Every row comes from one small tree of marks. Brackets hold a mark, then the marks that hang from it, in the order of their numbers. Every link used is in the known rows. Which tree was each row made from?
Known rows:
(q_664 (q_131 (q_617 q_353 q_665)) q_396): [ 23   6   1  -3  -2  14   1  -1   0  -7  -7   7   2  59 -11  10  -5   4
   3  -6 -23   3 -10   0   5 -11 -25  10  -7  16  -9]
(q_131 (q_617 (q_353 q_643) (q_396 q_664) q_665)): [ 35   8  20   4   1   9  17   3  -5 -18 -10  19  -9  51  -6  17  -1 -13
 -21 -24  -6  30 -17  26   1  11 -25 -10 -16  -3  -8]
(q_781 (q_353 q_643) (q_665 (q_617 (q_131 q_664) q_396 q_967))): [ 21  -4  38  -8   1  11  53  -1  13   7   0  28   6  22  -5   5  -4  10
 -73 -41   5  65 -37  45   4  49  -4  20   2  -7   7]
(q_781 (q_353 q_617) (q_665 q_643)): [ 30   2  24  -7   0  21   7  -3  33  12  -2  34  17   1  -2  24 -10  29
 -49  -9   0  22 -28  35  10  26  -4  37  -1   0  14]
(q_396 (q_617 (q_353 q_643) q_665) (q_664 q_131)): [ 25   6   0  -7   2  19 -20  -8  -6 -26  -8  21   5  58 -28  20  -5  -3
  -8 -18 -21 -21 -13  32   7  -9 -13  12  -2   5   4]
(q_781 q_665): [ 22   8 -15 -13  -8  12   0 -10  18  -1   5  14   8  14 -19  23  -9  23
 -20  -2   1 -20 -17  -7  16  10  -7  12   0   2  -2]
(q_353 q_643): [ 30   6 -11  -7  -4   5   9  -2   7   4   1   8   7  22 -24  27  -3   6
 -16  -5  -2 -13  -8   3   7   9 -12   3   1  -4  11]
(q_617 (q_131 (q_664 q_396 q_504)) (q_353 q_643) q_665): [ 31 -19  28   4   5  14  22  21   0  -5  -7  -1 -13  51 -17   6 -21 -22
 -26 -17 -47  13 -19  17  20  16 -14  15  -1  18  -3]
(q_665 (q_617 (q_967 q_781)) q_643): [ 11  19  10  -1   3   8   8 -19  20   5  -2  39  21  16   3   5   7  36
 -49   4   9  17 -25  -9 -11  10  -2  15   6 -19  12]
(q_396 (q_617 q_353) (q_664 q_131 q_504)): [  5   0 -20  -9   6  18  -5   8   0 -16   1  -5  -4  57 -28  15 -23   3
  14  -1 -17 -49  -5  31   0 -21  -7  17   2   2   3]
(q_967 (q_617 q_353) q_643): [  9  21   7 -12   6  28  -6 -23  26  19 -14  17  18  18  13  -2   9  14
 -36  11   1 -19  -1 -17  -5   3 -18   6  -1   5  -3]
(q_664 (q_131 q_617) q_396 q_504): [ 18  -1 -25  -5  -3   7  26  13   2   0   2 -26 -15  54 -29  21 -29   9
  20  -2 -18 -20   0  -5   3 -16 -15  18  -3   5  -4]
(q_781 q_353 (q_665 q_617)): [ 20  -2   0 -11  -8  24   0 -13  28  15  -3  33  15   1   1  28 -10  28
 -46 -11  10  11 -26  29   8  18   0  38   7   2   9]
(q_131 (q_617 q_665 q_967) (q_664 q_504)): [ 23   3   9  12   8   5  39   8   1  -7   5   3  -9  54 -24   0  -5  -4
   1  -6 -21  18 -18 -14   5  11 -13 -12 -10   0  -2]
(q_396 (q_617 (q_131 (q_664 q_504)) q_665 (q_967 q_643))): [ 10   5  22  -6  15  28  17 -13   1 -12  -7  15  -1  59 -18 -15   0   2
 -30 -15 -36   0 -13 -16   3   6  -7  -3   8 -10  -8]
(q_781 (q_353 q_617)): [ 27  -5   8  -9  -1  21  15   1  20  19  -3  16  11  13  -5  15  -8  18
 -23  -9   3  10 -12  31   2  17 -12  25   5   8  18]
(q_396 (q_617 q_131 q_353 q_665 (q_967 q_643 q_781)) q_664): [ 21  15  25 -14   9  46 -20 -34  -4 -28 -19  31  13  58  10 -20   7  15
 -62 -12 -17  -4 -14   1 -11  -7 -13   5  12  -7 -13]
(q_665 (q_617 q_131 q_353 (q_396 q_664) q_967) q_643): [ -2   1  32   6  13   3  30   1   7 -13  -7  37   4  42  14  -6  -1  16
 -49 -14   3  39 -33  49 -20  20  -2   6   3 -18   0]
(q_665 (q_617 q_353 q_967) q_643): [  3   9  20   5   5   1   7  -3  18   1  -5  43  23  26   3   4  13  19
 -42  12   6  19 -31  22 -14  14  -4  10   2  -6  17]
(q_967 q_643 (q_781 q_353 q_665)): [ 28  21   2 -27  -3  41 -10 -29  30  19  -5  22  21  -7   9  21  -7  38
 -67 -10  11  -3 -12  -6  10   3 -13  30   5 -10  -4]
(q_967 q_781): [ 20  17 -14 -13  -1  17   1 -17  12  10   2  12  11  15  -9  10  -4  23
 -20  -1   2 -21  -5 -24   4  -2 -15   7   4  -8   1]
(q_664 q_396): [ 14   3 -25 -13  -8   5   5   2  13   5   1   1   1  28 -23  15 -12  18
  -2  -5 -11 -14 -10 -14  11   2 -11  14   7   3  -1]
(q_617 (q_131 q_664) q_353): [  4  -2  20  -6  13  13  26   1   7   5   8   7   6  39  -3  -8  -3   1
 -20  -4 -18 -10 -14  15   9  13 -14  -3   3   7   0]
(q_353 (q_617 q_967) q_643): [ 39   0   6  -2  -6   2  26   3   6  -5  -4   7   9  33 -25  11   1   7
 -31  -5   4  12 -13  13  -2  26 -12   5   0   9  23]
(q_131 (q_664 q_396)): [  4   3 -17 -14   0   2  25   6  17   6  11  -3  -3  31 -30   8 -14  13
   1 -15 -21  -5 -15 -19  21  13 -11   9   6   2  -3]

Which tree is each row?
[ 15  24  21 -10   6   9   8 -10   7   0 -15  37  16  31   5  -7  19   9
 -40 -11   3  31 -16 -11  -9  11 -27 -14  -5  -9 -10] : (q_617 q_353 q_396 q_665 (q_967 q_643))
[ 22  10   9 -10   1  16  -1  -6  30  13   3  34  19  -1  -5  29  -6  30
 -39  -4   2   9 -28  26  10  12  -2  29  -1 -12   8] : (q_781 q_353 (q_665 q_643))
[ 32   4  36   0   5  10  13  -1  -7   0 -14  30   3  39   2   5   5 -12
 -37 -22 -12  28 -15  22   1  20 -25  -5  -7   0  -4] : (q_617 q_131 (q_353 q_643) q_396 q_665)
[ 25  24  -8 -26  -5  32 -11 -33  25   6  -2  15  15   5   1  16  -6  36
 -56  -4   4 -21  -8 -35  13   0 -14  15   3  -9 -11] : (q_967 q_643 (q_781 q_665))
[ 17   9  18  -2  -3  -4  26   4   5   0 -10  33  13  30  -5   7  13   1
 -46 -10  17  38 -23  24 -14  28 -17   1  -4  -1  15] : (q_665 (q_617 (q_353 q_643) q_396 q_967))
[ 21  28  30 -12  10  41   4 -44  13  18 -24  30   5  20  29 -17   6  21
 -60 -23 -10  19  -2 -42  -5  11 -24   2   1 -16 -26] : (q_967 (q_617 q_131 q_396 q_665) q_643 q_781)
[ 30  11  16 -28  -1  41  14 -19  30   7 -10  20   2   1  14  14 -20  35
 -71 -37  12  28 -18  18   7  19 -18  32   1  -9 -10] : (q_967 q_643 (q_781 (q_353 (q_617 (q_396 q_664))) q_665))
[ 43   4  23  -1  -4   7  19  -1   5   3 -14  27  -2  28 -15  16   0  -2
 -29 -30  -9  37 -14   7   8  30 -23   1  -9   3   4] : (q_353 (q_617 q_396 q_665) q_643)
[ 30   6  27   9   4   5  10  -5  14  -7  -8  40  13  29 -10   2   7  18
 -29  -3 -11  30 -26   3  -2  23  -9   6  -2  -3  12] : (q_353 (q_617 (q_665 q_643) q_967))
[ 13 -10  32   0   6  13  28  -3   9   5   0  17   6  38   1   6  -3  -6
 -48 -12 -15  12 -19  34   7  25  -8  10   5   9  13] : (q_665 (q_617 (q_131 q_664) (q_353 q_643)))
[ 30   1  33   5   8  23  11  -9   0  -5 -21  24  -6  41  10  -3  -4  -9
 -40 -26 -14  22 -17  26  -3  23 -17   3  -7   3 -12] : (q_967 (q_617 q_131 (q_353 q_643) (q_396 q_664) q_665))
[  7   2 -31  -7   3   9  11   5  -4 -24   3 -10  -6  60 -42  11 -20  15
  17  -6 -11 -38 -10  17  -6 -16   0  11   6 -10   4] : (q_396 (q_617 q_967) (q_664 q_131 q_504))
[ 37   0  11   2   0   0  34   5  -4 -21  -8  11  -9  49 -26  11 -11   8
 -16 -39  -5  37 -20  30  -1  22 -18   4  -8  -1   4] : (q_353 (q_617 (q_396 (q_664 q_131)) q_665 q_967) q_643)
[ 22 -15  40 -11   5  23  33   6  31   8   1  18   3  20  -3   6 -23  23
 -56 -27 -28  40 -34  37  22  36  -2  45   7   7   3] : (q_781 (q_353 (q_617 (q_131 (q_664 q_396)))) (q_665 q_643))
[ 10   6 -15   0   6  10  26   4  14   8  -6  -2 -18  24 -12   9 -24   8
   2 -14  -5  -9  -8  -1  -3   9  -9   6  -5  -9 -11] : (q_967 (q_617 (q_396 (q_664 q_504))))
[ 26   9  41   0   8  13  18   0  21  17 -13  51   9   9   6  12   1  15
 -36 -26  -6  58 -26  29   0  27 -17  17  -6 -12   6] : (q_781 (q_353 (q_617 q_396 (q_665 q_643))))
[  6   2 -27  -7   8   0  32  14   2  -2   6 -14 -20  37 -27  22 -34  14
  21 -21  -5 -18  -7  19   2  -9 -11   7  -6 -16  -8] : (q_617 (q_396 (q_664 q_131 q_504)))
[ 11  10  -4 -12  -8   6  13 -13  21   7  -2  32   4   9  -6  20  -6  24
 -36 -18  10  18 -23   0   8  25  -9  14  -1  -7  -5] : (q_781 (q_665 (q_617 q_396)))
[ 24  -6  20   5   9  18  29  10   3   1 -17  -3 -16  40   3   2 -21 -13
 -30 -15 -11   3  -9  35  -7  17 -14   9  -8   3  -7] : (q_967 (q_617 q_131 (q_353 q_643) (q_396 (q_664 q_504))))
[ 14  27  -9 -25  -5  13 -10 -18  12 -17   0  23  19  38 -29   6  -5  40
 -36 -10 -11  -5 -24 -25   5  -3  -5  31   6 -11  -3] : (q_664 q_131 (q_396 (q_617 (q_967 (q_781 (q_665 q_643))))))
[  4   2 -14  -5  10   1  26  20   2  -2   2  -7 -13  40 -16  17 -28   3
  14 -13  -5 -17  -9  34  -3 -10 -17   6  -8  -5  -6] : (q_617 q_353 (q_396 (q_664 q_131 q_504)))
[ 18  24  18 -15  10  30  37 -20  19  13   3   9  16  28   5  -6   6  24
 -51 -12   7  26 -11 -12  -6   7 -20   0   1 -16   1] : (q_131 (q_617 (q_967 q_643 (q_781 q_353))) q_664)
[ 23  35  42   4  10   7  17 -11   2  -4 -11  47  15  38  12  -9  23  10
 -45  -5   2  53 -25 -11 -16  10 -28 -15 -17 -17  -8] : (q_131 (q_617 q_353 q_396 (q_665 q_643) (q_967 q_781)))
[ 30  -5  39  -7  10  32  32  -9   8  -6 -20  26  -3  38  15  -9  -8  18
 -58 -40  -4  56 -21  43 -10  24 -15  14   6  -9  -6] : (q_781 (q_353 (q_617 q_131 (q_396 q_664) q_665 (q_967 q_643))))
[  2  11  16 -11  15  30  26 -28  23  19  -3   3   4  29   9 -14  -2  17
 -38 -10 -19 -11  -2 -24   6  16 -12   0   6  -6 -11] : (q_967 (q_617 (q_131 q_664)) q_643)
[ 19   5  30 -15   7  20  29  -5  23   4   5  21  13  19  -2  -5 -13  34
 -69 -22 -15  39 -38   9  12  26  -2  36   8 -10  -4] : (q_617 (q_131 (q_664 q_396)) (q_967 (q_781 q_353 (q_665 q_643))))
[ 18   8  38  -5   2  29  -8 -25  22   3  -8  44  19  14  26   6  -3  28
 -81   2  -3   8 -29  17   1  14  -3  31   5  -1   0] : (q_967 (q_781 (q_665 (q_617 q_131 q_353) q_643)))
